Each row was made from one path, in order. Every step used is in the known rows, and no mark comes twice. Write each row's path.
Known rows
mela givu gulo dere kuro: [  9 -44   4   1  22  -4  32 -22 -39 -34  -8 -32  33  12  47  50  -6  28
   5 -26  -5  -6 -12   2   0  -2 -28 -23  25   1 -24  40 -52 -17 -42   1
  -1 -11  10 -63  26  32]
suro leve sige givu mela: [  3  20   0 -29 -21 -19  33 -10 -24  23 -13 -21  10   6   7  -9 -42 -16
 -11   2   8 -10   6   3 -16  43  23   3 -47  11  16 -59 -39 -37  -3  23
  -8  -3  21  39 -10 -40]
vuzotab leve sige givu gulo ledop: [-36  18  -4 -63  -4  16 -28  -9 -18 -22  71  -1 -27 -11  36  27 -12 -53
  14  15 -11  29   2  34   9  40 -24 -49  13 -16   5 -62 -45 -10   0  55
  24 -24   4 -40  12 -74]
gikad sige givu: [  1  27 -12  -4 -46  -3 -45 -19 -20  25  -3  22 -16   4   5  -8 -38 -46
   8  19 -14 -21 -14  53 -22  -8  38  -4 -12 -12   4 -45   8 -29 -29  17
   3  53  -4 -31 -18 -12]
nutu monu segov: [ 10  34 -28  13  55 -11   7  24  29  44  54 -22 -19  19  -9  23  14  13
  49  -5   1  -7 -34  50  -8  13  12   6 -27 -34  -1   4  27 -16  18  20
  -8 -38  51  37 -20   0]
gikad sige givu gulo dere kuro segov motof gito: [ -7  -7 -30  -8  72  54 -11 -52 -55 -40 -80 -25  35   8 108  45 -25  44
  15  17 -14 -79 -19  42 -54  53  29 -59  28  35  -5 -33  -6 -28 -19  43
   6  80 -25 -74   1  73]
segov vupa: [-36 -44  31 -20   5 -14   8  -6  -7 -12  -5   4  14  -9  31  16 -24   5
 -11 -21   8 -27   9  -8  -1  -3  -6 -37  -6  32 -28 -15 -30  12  -5  25
 -12   6   4   4 -32  19]
nages gito motof segov: [-12  11 -28   1  76  69 -17  27  28 -37 -14  17  -1  -7  47  48  44  17
  31  34  10 -54 -22   8 -43  30  14 -14 -12 -23  45  -3  -8  -5 -19   3
  -1  31 -13  49  12  18]
gikad sige givu gulo dere kuro: [ 16 -28 -12 -14   9 -22 -30 -44 -49   4 -33 -16   3  15  51  35 -30 -18
   5  -6  15 -44 -17  32 -10   3 -10 -36   3   6 -14 -15 -37 -15 -54  25
  -1  34 -33 -81   7  24]
nages gito: [-31   2 -27  18   6  -1 -24  28  25  -2  12   2 -28  12 -10   6  16  26
  -3   9  22 -41 -22   2 -20  14  10 -28 -17   6  10 -26   7 -45   7   9
   3  29  -2  21  14  10]
gikad sige givu gulo dere: [-11  -4 -16   5 -23  -9  20 -40 -47  -6  -8   6 -20 -10  50   6 -21 -29
  18  -4  -1  -7   1  45  -1  -5  -6 -54   0   4   5 -28 -23 -12 -26  46
   2  13 -15 -52  -2  -6]
leve suro: [-31  35   0 -19  41  53  -6 -22  17 -10  27  21  10  24  -1  40  27   9
  -9   8  16  -2  17   5 -11   6 -25  23 -17 -32 -10 -12  -7 -32 -11  -9
  19 -18   3   0 -13 -15]
dere gulo givu sige: [-11 -24  31 -42   1   2  26  -4 -57 -19   0 -39 -13  -1   8  15  28 -12
  25  -4 -20 -25 -21  11 -23  14 -27   4  26   8 -10  -2 -45 -15  13 -39
   5 -22 -25 -25  49 -45]
motof segov kuro dere: [ 16 -12  -7  27  71  75  25   2  -7  -6 -37 -14  39   2  29 -12  20  13
   6  20 -11 -34  32  14  -8   8  16 -18  21 -31  -8  -8  -2  -4 -18  23
 -14  77 -12  -6 -48  63]
vuzotab leve: [  5   7  10 -19   7  20 -31  13  29 -10  57 -25  -3   0   9  12  -7 -12
  -3   4  11  30   4  10  11  -4  -6   3   9  -3  42 -26  16  -4   6  31
 -14 -17  10   2   7 -21]
getut segov motof gito: [ -5   9 -13   4  51  92  13 -19 -24 -46 -30  -5  36  20  32  49  -6  55
 -20   5 -14 -32 -15  -7 -21  30  18 -27  29   3 -12  -9  12   9  10  -5
  -6  33  14 -15 -21  50]
vuzotab leve sige: [ 13  30  -3 -49  24  12 -36  13  30 -15  54 -15 -32  -4   1  12  -3 -23
 -22  20  46  21 -10  25   2  24 -35  21 -12 -17  34 -35  13   8  27  32
 -11 -30   4  -4  -5 -41]
vuzotab leve sige givu gulo: [ -9  35 -32 -65  25   4 -28  -5  -3 -13  52 -26 -11  12  27   7 -35 -38
  -3  10  24   2  15  37  22  28   7 -33  -9 -14  14 -40 -10 -32  24  21
  28 -30  27   0  12 -55]
givu sige gikad: [ 12 -20 -15  -3  19 -14 -15 -14 -15  29 -17 -15 -28  10   2  -8  10 -12
 -26  22   0  -3   9   9 -33  12   4 -24 -45  12  34  -4 -12 -26   6  14
 -22   2 -22 -25   5 -35]
suro leve vuzotab: [-26  43   9 -27  27  -6  28  -6  49  15   7 -14 -40 -15  22  29 -10 -17
 -16  19  51  -5  38 -13 -26  54 -26  -9  -8  56  -8 -44 -18 -15  10  15
 -57  23   6  30 -10 -59]
dere gulo ledop: [-40 -20  46 -27 -10  22   6 -11 -56 -16   6   0 -15 -17  32  38  40  -8
  32  -2 -23   7 -19  10   0  17 -36 -25  55  -3 -20 -24 -25  26  -1 -26
 -11   3 -19 -37  20 -30]
mela givu sige gikad: [  5 -14  -7  11  -4   0  16  -8 -21   9   5 -14 -10   8   4   1   6   0
 -18  19 -34  20   2  20 -44   0  14 -13 -31  -3  25  19 -23 -50  -5   4
 -18  -2  18 -32   9 -35]
ledop gulo givu: [-28 -50  11 -24  -4  32  51  -9 -52 -18  36   2  17 -25   0  34  -2  -9
  17  -3 -31  34  -6  25   2  19 -12 -41   5 -10 -21 -28  -9 -50   9 -18
  13   0  -4 -22  13 -35]
ledop gulo givu sige gikad: [-10 -60  -7 -22  16  13  27 -20 -58  15  12 -12 -14 -11   3  20   7 -19
 -11  21 -26  24   4  28 -31  28  -5 -58 -42   4  18 -26 -21 -67  13   0
 -11   1 -24 -43  16 -62]
monu segov motof gito nages: [ 12   4   1  12  40  77  -5  22  30 -23  -5 -11  19  22  44  16  -8  69
  52   8   8 -54 -14  -9 -26  48 -13 -40 -16 -14  27   8   5 -32  -2  20
  22  26  11   0   4  40]
nages gito motof segov kuro dere gulo givu: [-25 -54  24  -1  75 116  39  26 -39 -42 -20 -28  51   6  73  37  65  17
  42  12  -6 -82 -23  14 -31  36   5 -42  40 -25  -4 -31  -5 -42 -10 -29
  -8  71 -15  15  16  34]
gikad sige: [-14  24 -12  -5 -20 -29 -26 -21  -8   9 -29  10 -36 -18   7   1  -4 -14
  15  21  14 -13 -25  35 -41  -7 -11   2  -7   0 -15 -14   4  10  -8  18
  -1  24 -37 -25  -8  -4]
gito motof segov monu nutu: [-24  12  35 -54  81  24   2  32  23  21   9  -7   5  24  41  40   3 -34
  25  16  -7 -33 -20  24 -49  56  24  11  -9 -36  22  28   7  23 -31  28
 -39  22  22  17  -2 -21]
monu segov motof: [-10 -10  -1  -5  28  10  13  27  20 -13  -3 -23  11  15  -6  11  -4  14
  27  39  18 -30 -28  -6 -24  19  -4  -6  -6 -46  -7  10  18  11  13   3
  11   2  49  35 -24  39]
nutu monu segov motof gito nages: [  1  16  -1  24  61  53   8  27  41   9  19 -14  15  43  62  22  -5  72
  59 -10   3 -61 -19  19 -19  64  -4 -50 -21   5  13   9  14 -30  -1  37
   6   6  21  20   5  44]
gulo dere kuro segov monu: [-11 -48  -2  12  49 -29 -33 -11 -22  10 -38   1  30  -2  67  21   6   5
  -4 -13 -22 -57 -43  19 -14  45   3 -17  31  26  24  -2 -16  10 -39  25
 -24  49 -19 -38  -1  68]
vupa segov monu: [-39   5  12  23  10 -39   0  19  -7  -4   5  25  21   2  18  14 -18 -42
  32 -10 -14 -31 -41   7  20  22  14 -10  37  21   3  -5 -10 -14   9  13
   6  17  14  15   7  26]
nages gito motof segov monu nutu: [-45  15  16 -41  86  22 -16  54  41  18  18  -6 -13  34  34  46  15 -16
  22  21   8 -63 -36  25 -64  66  31 -10 -21 -31  28   9  11  -9 -27  34
 -36  42  21  33   8 -13]
sige givu gulo dere kuro segov: [ 30 -20 -49   0  65  16 -24 -32 -46 -27 -38 -33  37 -10  61  26   0  18
  26  -4 -14 -26  -5  36 -11  15  24 -35  22   7  36 -11 -30 -31 -35   2
   6  38  -6 -52  11  40]
nages gito motof segov kuro dere: [ -9 -17 -21  34  99  79   2  38  25 -33 -46 -13  23  14  52  -4  42  26
  11  38  33 -79  11   6 -28  34   9 -42   7 -18  10  -8  -7 -11 -23  25
  -6  92 -30  27 -26  74]
gito motof segov: [ 12   9  -6 -14  71  71   4   5   7 -35 -24  16  22 -18  54  41  31  -3
  32  28  -6 -20  -3   6 -28  18   6  10   2 -29  37  19 -12  30 -24  -4
  -4   9 -11  33   0  11]
suro leve: [-12   2  16 -11  -3 -19  21  14  20   8 -28 -19 -17 -13  19  18  -7  -7
  -7  12   7   2  16 -19 -33  43  10  -7  -3  32  11 -35 -22 -30  -5  26
 -32  19  -4   8   1 -19]
motof segov kuro: [ 22 -35  13  -9  48  47  19   2 -11  -2 -30  11  50   0  17  19 -14  14
  10  29 -26 -35   5 -16 -25  -2  18   0  -8 -42 -15  -4 -16  -2 -17   3
 -18  35   9  16 -23  47]
dere gulo givu: [-13 -42  45 -29 -14  47  41 -10 -65 -10  20 -18  34  -8  25  36  25  -5
  31 -23 -38 -10 -28   8  -3   3  -3  -4  38 -11 -17 -24   1 -30  10 -50
  -4  -7  11 -14  37 -28]

Write each row's path
[-32  -6 -18   7  37   6 -31  48  42 -36 -12   0 -18  16  33  10  30  13
   7  24  58 -56 -26 -10 -25  35 -11 -29 -17  18  24   3  -7  -6  -8   2
   9  17 -25  42  28  14] => nages gito motof
[ 20  -3 -56  -3  50  -6 -43 -48 -52 -21 -60 -26  10 -23  67  26  -4   9
  38  12  -5 -35 -24  62 -41  10  15 -33  18   7  25 -21 -28 -24 -41  15
   7  54 -33 -69   5  38] => gikad sige givu gulo dere kuro segov
[-21 -27  31  -2  41  53  15  16 -43 -15  -4 -36  -6  -7  22  16  52   6
  51  17  -2 -17 -15  22  -7  22 -37 -36  54 -43 -29 -27 -15   9   3  -8
  -7  42  -7 -39 -25  14] => monu segov kuro dere gulo ledop
[-19  -8  21  -3  35  61  24  -9  -5 -23 -29  -5  30  27  48  23 -18  43
 -19   6 -10 -48   1 -16 -20  46  14 -25  15  29 -24 -11  20  -6  17  26
  -1  33   4 -13  -3  44] => segov motof gito
[  9 -50  -8  17  85  75  -1 -10 -23 -60 -54 -17  35  -1  97  41  -3  93
  35   1  16 -46  -1  15 -18  73 -33 -86  18  35  38   4 -19 -27 -30   8
   0  70 -50 -60  17  78] => ledop gulo dere kuro segov motof gito nages
[  4 -25   4  32  37  23  17  15   2  -4 -36 -28  26  18  16 -43   6  10
 -12   9  22 -31  31   0   8   9  -3 -29  17   1 -26  -5  -2  -3  -9  23
  -5  63 -19 -15 -36  57] => segov kuro dere
[-18   9   6   8  43  44  15  -3 -39 -12 -23 -47  -4   6  35  -5  50  13
  16 -15  23 -23  16  37  26  11  -7 -22  66   7  -6  -4  24   7  20 -45
 -10  38 -16 -13  -2  11] => kuro dere gulo
[ -4 -36  27   8  58  54  61  20 -42  23  32 -58  40  24  33  19  39  11
  57 -21 -21 -43 -30  49  -1  23   4 -24  30 -32 -40 -24  19 -46  16 -17
 -17  13  34   4  -9  20] => nutu monu segov kuro dere gulo givu
[  5 -75  26  -3  36  40  31 -10 -68  20 -29 -51  21  20  35 -10  32  -9
 -10  12 -15 -37   9  13 -30  21   1 -49  -5   3  -1 -26 -14 -53   7  -9
 -30  43 -26 -46   6 -11] => segov kuro dere gulo givu sige gikad
[  4   1  -2   5 -34   2  24 -20 -42  22   5 -14  46  19  -2 -23 -40   0
   9 -20 -27  -6   6   4  16 -10  39  -6 -26  -2  11 -26 -22 -24 -16   2
  13  -4  29  37  -1  -8] => sige givu mela
[-22 -29  20 -25  44  43  18 -22 -15 -16  -7  19  27 -26  47  50  -9  11
   9  -9 -28 -29  10   7 -19  -5  15 -26  -1  -3  -7 -19 -31  12 -15  26
 -21  21  13  15 -45  24] => motof segov vupa
[-16 -27   8 -20  32   2   2  11   7  -8  18 -13   0 -14   3  30 -15  13
  24  -5  13 -24 -15   7 -16  -7  -5 -21 -23 -20 -12 -13 -15  -6   9  22
  -2  -9  39  16 -52  15] => monu segov vupa
[-15 -50 -24  -5  80  -8  12 -20 -29 -55 -75 -47  45  -1  81  24   8  45
  21  19  17 -49 -12  -2 -29  41 -15 -53  36  20  -5  20 -31  24 -18   5
   6  25  -9 -17  15  83] => givu gulo dere kuro segov motof
[ 17 -33   0  14  84  76   9 -26 -27 -46 -66 -23  49   9  84  46   3  71
  -8   7 -11 -58 -17   1 -40  52   7 -23  33  36  15 -11   6  -5 -12  33
 -20  65 -17 -58  -3  91] => gulo dere kuro segov motof gito
[-11 -31  25   5  51  35  22  10 -42 -10 -46 -51  25  21  37 -18  27  20
   6  -2  31 -50  17  11  23  12  -9 -32  56   2 -35  -3  12   5  15 -44
 -16  54 -17  -8 -10  45] => segov kuro dere gulo
[  4 -34  26 -23  59  65  46  -4 -66 -25 -31 -47  19  -1  31  10  43   0
  33  14 -35 -52   3  21 -32  19 -14  -9  40 -21 -15  -8 -47 -17  -2 -21
  -7  39 -33 -28  12   3] => motof segov kuro dere gulo givu sige
[-11 -62  48  -3  16  65  55   3 -65 -13  -9 -41  56   9  37   2  28   2
  20 -15 -20 -36  -4   8   5  11  -5 -27  51 -10 -38 -27  -1 -34   3 -32
  -9  44  -4 -26   5  18] => segov kuro dere gulo givu
[-23  29  33 -17  39 -29  11  39   9  14  30 -19   1  24 -12  23 -24 -46
  44  -3   3  -7 -33  27 -20  27  25  12  13 -11  11  10  10 -24   4  22
 -25  17  42  -5   4 -23] => vupa segov monu nutu
[-25 -31   0 -39   9 -11  35  -3 -46 -27  15 -21 -29 -17 -14  13   3 -15
  14  14 -15  16   0  25 -18  28 -37 -29  -5   7 -13  -4 -54 -32  10 -10
  21 -16 -41 -34  29 -52] => ledop gulo givu sige
[-22 -27  25   4   0  46  87 -28 -87  -6  -7 -59  58  -4  33  -5  36  25
  42 -45 -29  -9  -7  12  11   1  -5 -18  32   3 -16 -22 -16 -19   9 -31
   8  -5   0  18  22 -10] => kuro dere gulo givu mela
[ 19 -24 -48   1  84  -1  -8 -32 -37 -40 -54 -42  24 -24  62  32  25  41
  31  -4   4 -20 -12  20 -22  16 -11 -31  25  15  24  12 -34  -3 -18   1
   4  13 -26 -45  19  47] => givu gulo dere kuro segov
[  2 -70   8  -2  61   1 -13 -25 -29 -38 -46 -18  34 -27  69  40  -2  36
   2 -21   5 -39 -12  12 -26   5 -10 -34  14  39  10 -15 -43  12 -35  28
 -29  40 -19 -45 -33  70] => gulo dere kuro segov vupa
[ 13 -18  -3  20  94  82  19  18   7 -31 -56 -16  42   5  60  -9  31   6
  15  32  16 -48  28   6 -13  25   0 -22  19 -22   4  11 -12  21 -28  20
  -7  72 -29  12 -36  66] => gito motof segov kuro dere
[  4  12  12  36  33  68  11  17  11 -58 -21   4  38  13  59  19 -18  49
  64  -1   8 -46  -9 -14  -6  40  -8 -46  20  29  32   3 -12 -38   0  14
  22  39  -9  -6  26  49] => vupa segov motof gito nages
[ -8  20  -1   0 -14 -24  22  11  -7 -33   6 -22 -24   2 -13  -8   1   7
   8  11 -24  10  -3  16 -33  -2 -17  20   8   2  -6  45 -57 -15  -9  -6
  13 -20   7 -20  22 -22] => mela givu sige
[ -1 -18  13 -23 -14  -9  19  -1 -24 -13  10 -19 -15  -4 -10  -1  10 -22
  11   5 -31  -7 -13   1 -35  13 -24   8  -9   7  -2  -2 -55 -23  -6  14
  15 -19 -28 -30  32 -41] => gulo givu sige
[  3 -25 -21  -3  86  76   7 -37 -48 -45 -59 -31  61  21 103  45 -24  55
   2   1 -23 -71   1  16 -24  59  37 -61  34  35   5 -23  -7 -36 -13  29
   8  64   3 -57   7  75] => sige givu gulo dere kuro segov motof gito
[ -2 -20  15  -7  70   8  44  26 -36  14  14 -77  -7  30  16   1  40   4
  52  -1  -4 -56 -23  49 -23  33 -22 -15  17 -15 -34  -2 -27 -30  18  -6
  -7  -4  -2  -6   7   1] => nutu monu segov kuro dere gulo givu sige
[-28  21   3 -34  60 -21 -12  23  12  26   4 -30  -3   8  14   3  -1 -10
  26   6 -16 -12 -22  43 -53  46  37   2   2 -11  23   9  19  -8  -4  23
 -31  31  29  -4  -3 -15] => kuro segov monu nutu
[ 20 -41 -37   5  82  15  -9 -24 -45 -39 -42 -27  10 -32  38  41  19  40
  18   8  11   7 -11  42 -13  24 -18 -31  25   9  32  -1 -15 -10 -18 -16
 -14  42 -37 -58  -2  47] => ledop gulo dere kuro segov
[-22   1  -5   9  50 -15  26  31  32  22  23 -27   6  38  15  17  -1  19
  36  18  12 -37 -33  25 -18  36   6 -17 -13 -25 -24  12  25  13  15  23
  -7 -21  60  56 -23  43] => nutu monu segov motof
[ -1 -39   8   0  29  48  25 -22 -66  20  -9 -48  -6   6  35   0  52 -15
  -2   0 -22 -14   6  36 -26  20   1 -40   4   9  25 -28  -3 -52  13 -11
 -23  29 -26 -51  15 -43] => kuro dere gulo givu sige gikad
[ 12  -1  -5  59  52  28  29  25  -6 -39 -34 -28  37   4   6 -26   4  -6
  34  13  27 -22  14   9  16  -5   3 -20  39   2  -7  -8  -7 -25   6  13
   4  66 -10 -11 -30  64] => vupa segov kuro dere
[-18  22   7 -36  41  -4 -13  18  -2  26  27 -21  -4  30 -19  33  -9 -20
  -2  -9  -6  -1 -33  27 -29  25  23   0   3 -40   2  15  10  12 -18   1
 -40  13  41 -12 -20 -25] => getut segov monu nutu
